What can hang from each mark
zimes: fuba
kipu: fuba
fodenu: dibeki
nomaku: fuba
sagu: fuba
dibeki: bibol diso fodenu
seluv: diso fuba
fuba: bazam fozur gupok kipu nomaku sagu zimes
muponi: fuba
bibol: dibeki
gupok: fuba
vogis: dibeki
loso: fuba
bazam: fuba

Every row comes from one small tree of marks. Brackets hold a mark, then the marks that hang from it, in alphabetical order. Every link used is in the known rows. Which tree was each row made from?
Known rows
[zimes [fuba fozur kipu]]: [  3  -9   3 -27  -8 -13  19   0 -26   0  -2   2  31 -29 -19 -19 -14  -8
   2  19  10  23   1 -27   2 -27  22 -28   1 -22 -26  13  15]
[muponi [fuba fozur gupok nomaku zimes]]: [ 20 -10  21 -40  -2 -17 -27   4 -13  14 -10  -7  24 -11 -30  11  16   9
  -4   2   2   3 -14 -31  17   3  14   4  13 -27   7  12  -7]
[bibol [dibeki diso fodenu]]: [  4 -10 -21  -4  -2 -18  40  -3 -39 -17  24  -3  34   1   4  52  15 -64
   5  19 -24   9   7 -47   7  47   2 -51 -27 -34 -27   2   1]
[vogis [dibeki bibol diso fodenu]]: [  1 -30 -30  -2 -15   5  69 -19 -27 -22  46  -6  33 -32  20  84  54 -88
   1  30 -23  20  -3 -33  -9  47 -13 -63 -45  -9 -38   3 -15]
[sagu [fuba fozur kipu nomaku]]: [ -5   2  18 -20 -15  -7 -15  12  -8 -11 -21  -3  36 -17  13   2   9  18
 -15  12   3   2 -12 -76   9  12  14   2   5 -10 -22  25   2]
[dibeki fodenu]: [  6 -15 -20 -14  -1 -14  38 -11 -28 -10  23   5  35  -5   9   3  52 -34
 -14  11 -37   9   9 -43   4  26   3 -43 -36  -9 -38  14  -4]
[dibeki bibol fodenu]: [ -8 -21 -19 -10   5  -3  56 -13 -22 -17  41   9  33 -19  30  28  52 -54
 -17  26 -32   3   3 -29 -13  41  10 -45 -52   5 -45  12 -10]
[zimes [fuba kipu nomaku]]: [ -9  -8   2 -14  -9 -15  18   3 -29  -6 -17   2  36 -18   6 -20  -8  -4
  -5  11   6   7  -6 -26  -2  -3  48 -18 -38 -26 -37  18  14]
[vogis [dibeki bibol]]: [ 16 -23 -16 -17 -14 -19  41 -23 -22 -16  33  -3  23 -10  25  31  53 -57
  -7  27 -21   8  -6   5 -17  39   7 -34 -29 -14 -26  17   8]
[fodenu [dibeki bibol]]: [ -1 -23 -17 -31   0 -40  43 -25 -15 -11  30  -2  27  17   9  28  13 -52
 -11  27 -23  -9  -9 -28   0  46   8 -18 -40 -24 -22  17  16]
[bazam [fuba fozur nomaku sagu zimes]]: [ 36   9  21 -28  16   3 -34   0   1  -8 -20  -5  17  -6 -17   4 -20 -60
  22   4  12  12  -7 -18   8   7 -24 -17 -48   9  -7  28   1]
[sagu [fuba bazam]]: [  7  -5  -5  -9 -10  -6  10  21 -28  -5   8   0  32 -11  20  16  37   1
  -8   3 -31   4  -8 -34  18  18   4  -1   6 -23  -8  24   5]
[gupok fuba]: [ 14 -12 -18 -37   1 -11  12  19 -38 -24  -2  -3  23  36 -19  -9  20 -29
   3   5 -24   3 -10 -32   9  30  12 -23 -15 -11 -24  22   9]
[bazam [fuba zimes]]: [ 36  -4 -10 -35  -4 -18  -3   4 -14 -12  -6   1  21  13 -26  22  28 -33
   6  11 -10   5   1 -11   0  16 -18 -32 -53   5 -18  30  10]
[sagu [fuba bazam kipu zimes]]: [ 31 -12   7 -18 -32 -21 -11  24 -16   0 -11   6  22 -28  19  33  39  17
  -8   8  -6  15 -14  -9   8   3   3  -3   7   4  -8  15   9]
[muponi [fuba bazam kipu nomaku sagu]]: [ 34 -21  18 -23   2   4 -24  13 -18  -5 -19   5  24 -34   4   0 -11  18
  -2  -2  -9   2 -21  -3  -2   8  21  -3   4 -26 -14   8   4]
[loso [fuba bazam fozur sagu]]: [ 14 -12  23 -27   2   9 -16  -1 -27 -11   7   1  16 -36   0  -7 -21 -20
   5  -6  -3  18 -14  10  18  -7   1 -10  30 -28   5  11   0]
[muponi [fuba gupok kipu nomaku zimes]]: [ 28 -25  18 -40 -22 -32 -30  11 -11   4 -21   1  22 -17 -13  20  24  39
 -15   3   6   1 -21 -18   2   4  30   2   1 -12 -11   7   3]
[loso fuba]: [ -3 -14  -5 -36 -14 -14   6  -1 -33 -22  -3   5  28  -7  -2  -9  35   5
 -21   1 -21  -5  -7  -8   8  18  23 -21 -21 -26 -17  19   3]
[gupok [fuba bazam kipu nomaku zimes]]: [ 41 -16  12 -33  -9 -12 -17  21 -32 -12 -18  -1  10   9  -1  20 -12 -12
  11   1  21  13 -28 -11   4  11  27  -2  12  -4 -21  15  10]
[nomaku [fuba fozur]]: [  3   2   4 -38  -4 -25   9   3 -14  -3  -3  -3  31  17 -36 -23  -3  -9
   3  20 -27  12 -10 -29   6  18  17 -16   7 -28 -16  16   2]
[sagu [fuba bazam nomaku zimes]]: [ 15   5  10  -8 -10 -10  -8  20 -20   4 -13  -1  28 -15  26  20  40 -10
  -8  -1 -10   0 -15 -19  20  21  12  11 -18 -16  -2  23  -1]
[zimes fuba]: [ -7  -6 -16 -14  -1 -14  37   4 -37  -2   5   3  36  -8  -9 -25  21 -30
  -1  10 -20   9   4  -7   8   0  24 -29 -42 -29 -24  17  11]
[sagu [fuba bazam gupok kipu nomaku zimes]]: [ 14 -12  28  -9 -34 -25 -27  21 -15   7  -8  -3  20 -30  34  47   7  26
  -3  -1  13  15 -27 -37  15  -4  29  23  33  -2  -3  13   5]
[loso [fuba fozur gupok zimes]]: [  8 -15  22 -45 -24 -25 -21  -2 -21   0   4  -3  14 -20 -16  14  14   3
  -7   0  10  16 -13  -8  22 -13  11  -3  28 -15   9   9  -2]
[dibeki bibol diso fodenu]: [-20 -25 -26  -6   1   9  63  -7 -31 -26  40   4  39 -26  12  67  34 -76
  -5  27 -31   8  -4 -52  -2  35  -7 -61 -68  -1 -44   6 -18]
[seluv diso [fuba bazam fozur kipu sagu]]: [ 48  -8  21 -10  -4   5 -21  22   3 -16   3  -9  17 -21  28   9  -3 -38
  31  17   7  44  -5 -19  -9  -9  -7 -22  20 -14   2   2  25]
[seluv fuba]: [ 14  -7 -15 -22  -3 -13  12  10 -18  -9  -1  -5  35  24  -2 -23  57 -25
  -1  16 -39   7   4  -6  -6  36   0 -30 -53 -10 -15  21  22]
[muponi [fuba nomaku]]: [ 10  -9  -6 -31   8  -5   0   6 -23  -8 -15   0  38   7 -16 -13  38  12
 -20   3 -28 -18  -9 -32   4  31  24 -12 -33 -40 -20  21  -2]
[kipu [fuba bazam]]: [ 14 -14  -7 -10   3 -26   3  -1 -30   5  11   4  30   8  21  17   1   1
   6  -1 -24  12  -2  -3   4   7   7  -7  16 -41  -4  18   7]
[zimes [fuba bazam fozur gupok kipu sagu]]: [  8 -19  30  -9  -9  -6  -4   6 -28  12  16  -4  15 -58   2   4 -69 -19
  28   2  20  47 -14  -6  15 -49  21  -3  57 -19  -2   0  17]
[fuba bazam fozur gupok nomaku sagu zimes]: [ 29  -5  48 -12   4 -15 -38  -8 -18  18   8  -8   5 -35  12   8 -46 -46
  21 -10  18  31 -23  -4  31 -28   5  18  33 -10  18   5   5]

Write each row's tree
[-12 -13   8  -8  -2 -39 -14  -3 -21   1   1  -5  33  20  27  16  -9   4
  -1  -6 -13   5  -8 -40   9  15  29  10   6 -37  -7  18   2] => [kipu [fuba gupok nomaku]]
[ 20 -14  28   0   0 -33 -38   5 -14  17  -2  -2  14 -13  40  27 -26 -23
  20 -16   1  25 -19  17  18  -7  10  22  15 -20  19   5   0] => [kipu [fuba bazam gupok nomaku sagu zimes]]
[ 31   4   6 -13   6   2 -12  19   6 -19  -1 -13  25   2  16 -17  36 -66
  23  17 -14  31   5 -29  -3  11 -15 -28 -29 -13   5   8  17] => [seluv diso [fuba fozur sagu]]
[ 40 -13   8  -8   2 -27 -22   6 -14  10  -4   8  17 -13  23  13   9 -32
  16  -6 -16  24  -8  42   9  -1 -14  -4 -10 -14  14   7   5] => [kipu [fuba bazam sagu zimes]]
[ 46 -15  16 -46  -8 -11 -31  22 -11 -16 -21  -1   5  -4 -24 -10  -6 -35
  21   9  13  28 -19  -5   8  -1 -10 -18   5  24  -9   7  10] => [gupok [fuba fozur kipu sagu zimes]]
[ 13 -24 -30  -7 -20  -5  53 -18 -34 -16  29 -10  35 -23  -2  64  54 -68
   3  17 -29  24   3 -48   5  33 -22 -62 -31 -22 -30   5 -11] => [vogis [dibeki diso fodenu]]
[ 18 -18  14 -41 -40 -58 -13  11  -8   1 -12   2  17   2 -20  12   4  25
   3  17  -9  23 -23  -1   0   2  32  -4  11   2 -12   2   9] => [nomaku [fuba gupok kipu zimes]]
[ 15 -13  19  -7  -6 -39 -24   1 -22  19   2  -3  20   2  31  40 -13   0
  10 -11   4  17 -16  -4  14  -3  22  21  26 -31  10  10   2] => [kipu [fuba bazam gupok nomaku zimes]]
[ 41 -16  29 -38 -13 -18 -45   6   3  -5  -6  -4   5 -24 -20  33 -39 -22
  26   9  23  34 -11 -20   2 -22 -23 -16  12  28  -4  15  12] => [bazam [fuba fozur gupok kipu sagu zimes]]
[ 30 -10  13 -36   3   1 -25   2  -2 -21  -8   0  19 -12 -19   9 -37 -25
  19  14   5  22  -4 -37  -7  -3 -25 -32  -8  13 -23  25  13] => [bazam [fuba fozur kipu sagu]]
[ 50  -4  25 -21   6 -11 -18  -5 -19  12   5   3   7 -30  -5  -9  -6 -56
  17   1  -3  30 -11  26  20 -22 -22  -9   6  -3  13   8   8] => [fuba bazam fozur sagu zimes]
[ 22 -26   0 -28  -3 -11  -1  10 -34   8  18  -3  24 -13 -15  26  11  23
  -1  -4 -25   7 -13 -17  13   2  17  -3  44 -40   1   9   3] => [muponi [fuba bazam gupok]]
[ 23  -3  38 -26   1   5 -34  -1 -19  -2 -13   0  12 -41  10  -3 -18 -29
   5  -9  17  14 -22  21  23  -7   8   5   9 -21  11  10  -4] => [loso [fuba bazam fozur nomaku sagu zimes]]
[ 31 -15  30 -12  -2 -30 -39   2 -12  23  11  -3  10 -24  16  27 -32 -22
  29  -7   3  41 -12  17  20 -27 -15  14  53 -16  31   1   2] => [kipu [fuba bazam fozur gupok sagu zimes]]
[-14 -26 -23 -26  -4 -28  51 -19 -24 -19  29  -6  32  10  -7  61  -3 -72
  -3  29 -22  -5 -14 -49  12  43  -7 -33 -55 -29 -20  10   8] => [fodenu [dibeki bibol diso]]
[ 25   0  30 -19 -19  -7 -26  17 -10   5 -19  -2  23 -35  16  25   6  11
  -3   9  19  15 -19 -37  14  -6   9  12  25  -8  -4  19   2] => [sagu [fuba bazam fozur kipu nomaku zimes]]
[  9  -7  11 -44 -17 -30  -1   2  -8  -8 -12   1  27   5 -32 -16 -17  18
   0  26 -12  18 -14 -32  -6   6  24 -18  20 -17 -25  13   6] => [nomaku [fuba fozur kipu]]
[ 48 -23  45 -24 -19 -27 -41  -3 -13  15   9   0  -2 -50   3  21 -47 -15
  21   1  24  47 -22  10  16 -47  -4   5  62   9  12  -3  17] => [fuba bazam fozur gupok kipu sagu zimes]
[ 19  -3  40 -19   0 -26 -38  -8  -9  10  -5  -7  11 -21   3 -10 -19 -48
  10  -4  11  22 -18 -17  28 -16   3   9  -3   1  11   8   4] => [fuba fozur gupok nomaku sagu zimes]
[ 18 -17  14 -41 -12 -16 -21  -2 -11 -12   7  -7  19  -3 -25  41 -47   6
  15  14  15  24  -5 -66  -3 -15  -3 -21  36   0 -21  25  15] => [bazam [fuba fozur gupok kipu]]
[ 35 -30  29 -34  -6  -3 -34  11 -17   7   8  -3  14 -44 -17  18 -40  23
  12   0   1  28 -21 -16   9 -23   3  -1  75 -19   6  -1   5] => [muponi [fuba bazam fozur gupok kipu sagu]]
[  7 -15  31 -35 -21 -33 -26   7  -3  -3  -2  -4  17 -15 -17 -10 -49   7
  17  14  -7  35 -23 -23   5  -9  20  -3  44  -1  -8   1   7] => [nomaku [fuba fozur gupok kipu sagu]]
[ 41 -10  15 -19 -14 -14 -15  12 -11   3 -20  -3  21  -3  15   8  25  -7
   6  13   4  17 -12  14 -11  16  16 -10 -26  -1 -13  14  24] => [seluv [fuba bazam kipu nomaku zimes]]
[ 39 -21  -5 -46 -19 -26 -11  23 -25 -20 -19   3  12  20 -20   7  25 -10
   2  10   3  13 -16  -8  -1  16  12 -22 -14  15 -24  13  13] => [gupok [fuba kipu zimes]]
[  2 -20   6  -9  -4 -38 -21   3 -15   1   6  -1  24  -1  25   7  -6 -14
  10  -7 -26  21  -6  -8  12   3   2   1   4 -16   6   9   6] => [kipu [fuba gupok sagu]]
[  6 -16  25 -19 -25 -13 -18  18 -20   4  13  -6  22 -34  12  42 -17  33
   2   6   5  27 -16 -62  16 -17  10  11  80 -13  -2  14   8] => [sagu [fuba bazam fozur gupok kipu]]
[ 18 -17  50 -12  -4 -12 -38  -9 -20   4   6  -6  10 -41  20  12 -83  -7
  18  -5  24  32 -25 -35  15 -32  21  14  66 -13  -4   7  13] => [fuba bazam fozur gupok kipu nomaku sagu]
[  8   3  18 -11  -2  -9 -15  13  -2 -10   6 -23  28  16  22  11  15 -38
  18  13   6  24  -2 -75   4  10  21  -6   5 -33   3  13  14] => [seluv diso [fuba fozur gupok nomaku]]
[ 10  -8   7 -36   2 -11 -12  -2 -17  -8  17 -11  21   9 -29  32 -31 -18
  17   8   0  18   0 -63   9  -3 -11 -18  22 -10 -11  30   8] => [bazam [fuba fozur gupok]]
[ 13 -26 -24  -7 -11  -6  60 -26 -20 -15  48  -3  28 -27  37  50  72 -71
  -8  28 -26  16   3 -11 -20  52  -1 -49 -30  -5 -39  10  -7] => [vogis [dibeki bibol fodenu]]
[  2 -11  34 -34  -9   0 -34  -3 -12 -22 -24   1  21 -34   8 -19 -27   4
  -8   0  18   9 -20 -23   6  -1  21  -6   2 -14 -16  14   1] => [loso [fuba fozur kipu nomaku sagu]]
[ -6 -19   6 -19 -36 -30 -10  22 -15 -10   0  -2  29 -15  19  26  26  37
 -15   7 -16  11 -13 -59  10   7  18   1  23   2 -15  16  10] => [sagu [fuba gupok kipu]]
[ 56 -21  21 -21 -17 -25 -22   1 -17   1  -7  11   7 -42  13   3   1 -21
   7   3   0  27 -17  38   2 -19  -3 -15  -6  13  -6   4  19] => [fuba bazam kipu sagu zimes]
[-13  -3  23  -4   7  -2  13  -2 -40  19  18 -12  26 -30   2   5 -58 -23
  19  -2  17  27 -11 -36  24 -29  43   7  43 -50  -4  13   8] => [zimes [fuba bazam fozur gupok nomaku]]
[ 36 -13  11 -36 -28 -40  -4  12 -13   3 -13   7  17  -6 -17  11  -2  17
   5  17  -8  22 -21  21  -4   1  27 -11  13 -11 -15   5  10] => [nomaku [fuba bazam kipu zimes]]
[ 41 -23  34 -34 -25 -36 -25  -8 -21  18  13   0   4 -34  -7  33 -32  10
  11   8  26  39 -18 -11  13 -43  10   2  74  -3   4   4  18] => [fuba bazam fozur gupok kipu zimes]
[ 12  -3  15 -27  -5  -8 -12   3  -5  -8 -17 -10  32   8  -3 -18   9  -5
   1  21   1  13  -4 -39 -11  20  13 -17 -21  -7 -21  20  21] => [seluv [fuba fozur kipu nomaku]]
